Known rows, with every way that one mark hangs from another:
{G {F {J {B Y}}}}: [ -4.3  11.0 -23.0  55.1  31.8 -14.3  -5.3  50.0  13.9   0.1  26.0  14.7
  14.2   8.5 -15.5   8.0  33.5  25.3   6.0  -4.3  19.3 -18.9]
{V N {U {F G J}}}: [ 19.7  -2.4 -25.1  14.0  -8.8 -18.4   5.3  57.8  31.8   9.7  -4.4  47.7
  31.3  18.4 -47.6  25.7  50.1  24.8   0.8 -33.0  24.2 -19.6]
{F G {J {B Y}} U}: [ -3.9   7.1 -24.5  68.5  33.2 -26.5   3.7  56.6  35.4   1.4  15.9  50.0
  20.9  24.1 -33.0   2.5  34.0  22.1   3.5   5.2  14.6 -18.2]
{G F {J B}}: [ -6.9  16.0 -18.8  44.2  21.5 -11.9 -10.6  52.6   8.8  -0.1  35.9   9.0
  10.4   3.1 -10.5   9.6  36.1  21.1   0.0   2.9  23.5 -15.4]
{L {J {B Y}}}: [ -7.5   4.7 -22.8  38.7   3.7 -17.7   5.6  49.8  14.4  10.1  11.2   1.6
  12.3  -8.1   5.5  -5.5  59.1  -6.5  16.5   1.3 -13.1 -19.7]
{V {F G J} N U}: [ 28.0  -3.2 -24.5   4.7  -8.4 -13.8   2.3  61.0  32.7  18.0  -5.0  49.6
  30.6  20.1 -68.5  23.5  50.5  28.9   9.1 -41.0  24.2 -17.8]
{U {F {G {J B}}}}: [ -8.8  10.4 -27.1  49.7   7.1 -25.5   4.4  46.8  22.1   9.8  13.4  25.8
  23.2  -4.6 -12.5   9.4  40.1  15.1  -5.8  -4.0  27.0 -19.6]
{G {F {J {B Y}} U}}: [  2.9  11.9 -23.7  55.7  30.4 -18.2  -5.1  54.6  24.1  -4.8  25.4  36.6
  18.6  23.4 -25.9  17.5  32.0  26.8   3.4  -2.0  24.4 -17.7]
{J B}: [-26.2  15.4 -21.0  37.6  11.3 -13.8  -8.4  35.5  16.2   6.1  14.8  -9.7
  10.1 -12.9   5.5   1.4  49.2  -6.7   1.4  10.2  -6.7 -17.8]
{G {F {J {B M Y}} U}}: [  5.9  11.1 -26.3  63.5  38.9 -18.0  -5.7  55.9  22.1  -2.8  22.2  36.9
  20.0  25.6 -20.5   5.3  25.2  32.2  11.9   2.4  25.3 -18.3]
{F {G J}}: [ -3.2  11.8 -23.0  44.2   3.9 -18.4   5.5  49.1  17.7   9.9  19.6  21.9
  15.5  -7.0 -19.8   1.8  42.7  15.1  -0.8  -3.5  14.8 -19.4]
{V F {N J}}: [ 23.9   1.2 -27.7  -6.7   6.6   0.8   5.4  48.9  10.4  20.9   2.3  14.8
  23.8   6.6 -42.2  33.0  49.8  10.9   9.2 -23.3   4.9 -22.0]
{F G J U}: [  1.7   9.3 -24.0  52.8   5.4 -26.6   6.5  57.1  36.5   1.4  16.1  53.1
  22.6  14.1 -38.8  18.4  42.5  21.1  -2.7  -5.6  19.0 -19.8]
{F {G {J B}} U}: [ -5.4  15.1 -21.6  50.4  12.0 -23.5  -0.1  56.2  30.7   2.5  22.2  43.8
  18.0  13.2 -27.0   7.5  40.5  12.7  -3.0  10.4  19.3 -15.9]
{Y {B J M}}: [  4.6  10.6 -36.7  43.4  12.2 -13.1   0.9  34.4  11.6  18.2  -3.5 -12.3
  10.6 -11.3  -4.3  -9.4  32.7   5.0  19.0  12.7   0.4 -25.4]
{G {F {J {B M}} U}}: [  0.2  14.1 -23.7  56.9  28.0 -18.7  -9.6  57.1  23.7  -4.4  25.2  34.4
  18.4  19.2 -19.2  11.8  32.0  27.3   7.0   3.7  25.4 -17.3]
{N {J {B Y}}}: [  3.8   4.8 -23.5  32.6  43.7  -2.3   3.2  37.5   7.5  16.3  11.6   6.1
  10.9   2.0  -2.7  14.3  36.0   6.4   8.5   0.9  -8.9 -22.6]
{V {F G} {N J}}: [ 21.5   3.1 -28.5   1.1  10.6  -4.5   8.7  54.1  16.5  23.4   1.8  31.0
  25.4  10.4 -49.7  25.2  49.2  13.2   8.3 -22.5  14.1 -22.0]
{U {F G J}}: [ -1.7   6.1 -28.9  52.0   3.6 -27.9   9.6  48.4  26.5   9.1   8.6  34.0
  26.8  -4.7 -22.0  18.3  41.3  22.0  -5.8 -16.4  26.6 -22.8]
{U {F G {J B}}}: [-13.3   7.6 -26.8  56.1  13.0 -28.2   3.9  48.8  27.5   7.4  10.6  28.8
  24.3  -2.5 -15.8  12.4  41.4  17.5  -5.5  -7.0  22.6 -20.7]
{J {B M Y}}: [-12.4   8.7 -28.8  62.7  43.2 -12.2  -3.9  35.8  10.6  10.6   5.4  -5.7
  13.9   0.1  11.3 -26.8  27.9  11.0  23.2  17.1  -7.2 -20.6]
{V {F J}}: [  7.3   4.4 -26.5  29.5  -1.1 -15.2   1.2  42.9  19.7  15.3   9.2  12.4
  22.7  -9.0 -31.1  22.6  44.4  19.5   4.6 -22.4  12.2 -20.3]
{B J M Y}: [  4.0   8.2 -38.8  61.0  39.6  -9.4   0.4  33.7  17.3  20.1  -2.4 -17.7
  17.4  -9.1   2.8 -16.5  28.6   7.0  23.4  10.9 -11.1 -23.8]
{U {F {G {J {B M Y}}}}}: [  0.2   6.0 -32.7  65.3  28.1 -24.5   6.7  47.2  18.6  12.7   7.4  28.3
  25.9   3.4  -8.2  -9.6  26.3  26.0   8.1   0.2  26.6 -21.2]
{L {J {B M}}}: [-10.5   7.8 -23.5  40.3  -0.8 -18.4   0.1  52.5  14.2  10.3  10.1  -0.3
  12.1 -12.7  14.0 -11.8  58.8  -5.7  21.2   9.1 -12.1 -19.4]
{G {F U} {J {B M Y}}}: [ 11.8  11.7 -26.4  65.8  44.5 -14.4  -7.1  58.1  14.1  -1.4  28.2  34.3
  18.3  28.2 -16.6  -5.0  18.1  35.6  15.1  11.7  30.3 -16.0]

Rows:
[ -7.2   3.9 -29.3  63.7  24.7 -27.6   7.4  47.5  25.3   9.1   8.2  31.1
  25.6   3.5 -16.8   5.6  34.7  22.5  -0.9  -7.8  22.2 -21.7] : {U {F G {J {B Y}}}}
[-11.5  11.3 -21.3  58.2  18.6 -27.3  -0.3  57.7  37.2  -0.1  19.2  47.2
  19.2  16.8 -31.5  10.8  42.3  15.4  -3.0   6.2  14.8 -17.2] : {F G {J B} U}
[ -2.8   3.7 -26.4  49.5  13.9 -17.5   4.3  51.3  12.0  11.9   6.9   2.8
  13.8  -5.0  12.2 -19.9  50.5   0.9  27.7   7.2 -12.5 -20.5] : {L {J {B M Y}}}
[-10.7   6.4 -29.9  64.8  20.2 -27.8   2.9  50.2  25.5   9.3   7.7  29.7
  25.6  -0.2 -10.0   1.0  34.3  23.3   3.0  -2.1  23.3 -21.7] : {U {F G {J {B M}}}}
[ -1.0  10.2 -26.2  63.1  40.1 -13.6  -6.1  51.1  12.5   1.6  22.6  16.1
  15.4  10.7  -9.9  -3.3  26.7  31.0  14.5   0.6  18.6 -19.9] : {G {F {J {B M Y}}}}
[ 16.7  -1.6 -22.3   9.1   1.4 -14.2  -3.3  61.4  33.4  15.9  -2.7  44.6
  28.0  22.3 -62.2  17.4  50.1  24.4   9.8 -31.9  20.9 -16.0] : {V {F G {J B}} N U}
[  5.3  13.1 -23.5  44.9   1.6 -23.6   5.7  55.5  29.7   4.0  19.4  48.5
  20.7  11.5 -33.3  13.2  41.0  17.0  -3.2   0.6  23.1 -17.6] : {F {G J} U}
[ 23.7   2.6 -26.0  -5.8 -14.7 -12.2   1.1  53.0  31.1  21.0  -9.1  42.7
  29.4  14.0 -59.0  19.2  53.8  16.5  10.3 -35.8  23.4 -17.5] : {V {F G} N U}
[ -7.0  10.5 -25.0  69.1  28.5 -27.1  -1.4  59.2  34.6   1.5  14.9  47.6
  20.7  20.1 -24.1  -3.7  33.2  23.2   7.8  12.4  14.9 -18.3] : {F G {J {B M}} U}
[ 25.7   0.6 -24.7 -12.9 -16.8  -6.9  -2.5  47.6  25.7  18.3  -9.2  25.7
  27.9  10.7 -51.0  26.5  54.7  14.0  10.7 -36.7  15.4 -17.4] : {V F N U}
[  6.5   7.6 -29.4  11.5  -5.7 -12.9   4.7  51.1  21.5  16.9   1.1  20.9
  26.1   4.1 -46.2   9.4  53.0   9.1   7.7 -17.4  16.5 -19.7] : {V {F G} N}
[ -2.4   6.8 -29.9  57.0  19.5 -24.5   7.6  46.0  19.9  11.0  10.7  27.9
  24.9   0.9 -13.3   2.2  33.3  20.4  -0.8  -4.8  26.5 -20.4] : {U {F {G {J {B Y}}}}}
[  0.5  17.0 -19.7  45.7  19.1 -15.6 -10.0  58.0  18.6  -5.0  36.0  30.5
  14.9  18.2 -21.3  17.7  34.9  21.1  -2.3   6.8  31.1 -13.7] : {G {F U} {J B}}
[  0.2  11.8 -21.9  54.0  36.3 -10.6  -6.4  52.0   6.7   1.6  32.7  12.0
  12.6  10.9 -12.5   1.3  28.1  26.6   5.9   2.3  23.1 -16.2] : {G F {J {B Y}}}
[  8.0  13.5 -23.2  43.2   9.3 -18.3  -2.5  55.2  25.0  -4.5  25.9  38.9
  19.6  15.1 -30.6  30.2  39.4  25.6  -2.1 -10.1  28.7 -18.5] : {G {F J U}}
[-20.3  10.3 -20.7  57.1  20.3 -22.3  -0.7  51.6  24.7   5.5  19.4  20.8
  14.2  -1.3 -18.0  -0.1  44.0  14.1  -0.8   2.8   6.5 -19.1] : {F G {J B}}
[  0.4   6.0 -27.8  78.4  42.7 -26.1   2.5  57.6  32.1   3.0  11.5  50.6
  22.5  27.0 -26.0 -12.3  25.3  29.6  14.0  11.5  14.4 -19.3] : {F G {J {B M Y}} U}
[ 31.6   1.9 -27.8  -6.2   5.9  -3.1   5.3  54.0  19.9  16.5   2.1  35.7
  28.1  21.1 -53.2  41.3  48.7  12.4   6.8 -20.0  11.8 -20.5] : {V {F U} {N J}}
[ 33.2  -4.0 -25.1 -10.5   1.2  -4.1   5.9  50.3  20.8  16.4  -7.3  39.0
  28.0  16.8 -37.9  43.3  49.8  16.5   2.5 -34.5  13.4 -21.3] : {V {N J} {U F}}
[  9.8   2.0 -24.9  19.6   5.5 -14.0  -3.2  59.5  27.0   5.1   8.1  28.4
  28.0  22.8 -52.0  26.0  48.9  16.2   5.9 -10.5  12.6 -16.7] : {V {F {J B} U} N}
[ 30.6  -5.1 -23.4  -3.6 -11.7  -8.8  -1.3  55.0  26.7  15.7  -4.8  33.1
  29.4  16.6 -60.7  32.3  51.4  26.8  10.1 -42.6  15.1 -17.8] : {V {F J} N U}
[ 29.0   4.0 -29.2   1.9   9.2  -8.8   8.8  59.2  25.9  18.3   1.7  52.0
  29.3  25.0 -60.7  33.1  47.8  15.2   6.5 -19.3  20.6 -20.6] : {V {F G U} {N J}}
[  4.0  16.0 -23.3  56.4  30.8 -15.3 -11.0  59.5  16.8  -3.1  31.4  31.2
  16.5  21.3 -14.4   3.7  26.1  29.2   8.5  13.6  30.6 -14.7] : {G {F U} {J {B M}}}
[ 21.2  -0.3 -24.8   9.8 -10.9 -16.3   5.1  56.8  27.2  11.1  -2.3  44.2
  30.5  16.6 -43.8  22.2  49.1  22.2   0.5 -29.2  26.6 -18.2] : {V N {U {F {G J}}}}
[ 13.1  -0.2 -26.5  13.4  -2.8  -9.5   2.3  53.7  17.1  11.7   6.3  11.3
  26.2   6.1 -48.1  22.7  50.7  19.1   7.5 -23.7   9.7 -19.8] : {V {F J} N}
[  0.6  11.3 -24.0  57.6  23.8 -23.3   3.6  55.0  28.5   3.8  19.5  45.2
  19.6  19.2 -28.0   0.3  34.0  17.4   2.0   9.2  19.1 -16.4] : {F {G {J {B Y}}} U}
[  7.2   3.6 -27.2  42.9  53.7  -1.7   1.9  39.8   5.3  18.3   7.3   8.0
  12.7   5.3   4.1   0.1  27.0  14.3  19.5   7.3  -9.3 -23.6] : {N {J {B M Y}}}
[ -8.5  10.1 -23.3  56.2  25.4 -18.3   2.8  49.2  16.9   9.6  19.6  19.2
  14.2   1.1 -15.6 -10.1  36.1  16.3   4.8   5.5  11.3 -18.4] : {F {G {J {B Y}}}}
[  7.7  12.8 -22.8  55.5  34.5 -15.0  -5.7  56.5  16.5  -3.4  32.4  33.1
  16.6  25.2 -23.0   9.4  26.6  28.3   4.3   5.7  29.9 -14.8] : {G {F U} {J {B Y}}}
[ 14.4   3.6 -29.2  14.6  28.6  -4.3   2.0  56.4  15.4  23.3   1.0  25.9
  23.7  15.1 -37.6   6.8  41.8  15.3  16.9  -8.0  10.8 -21.2] : {V {F G} {N {J {B M}}}}
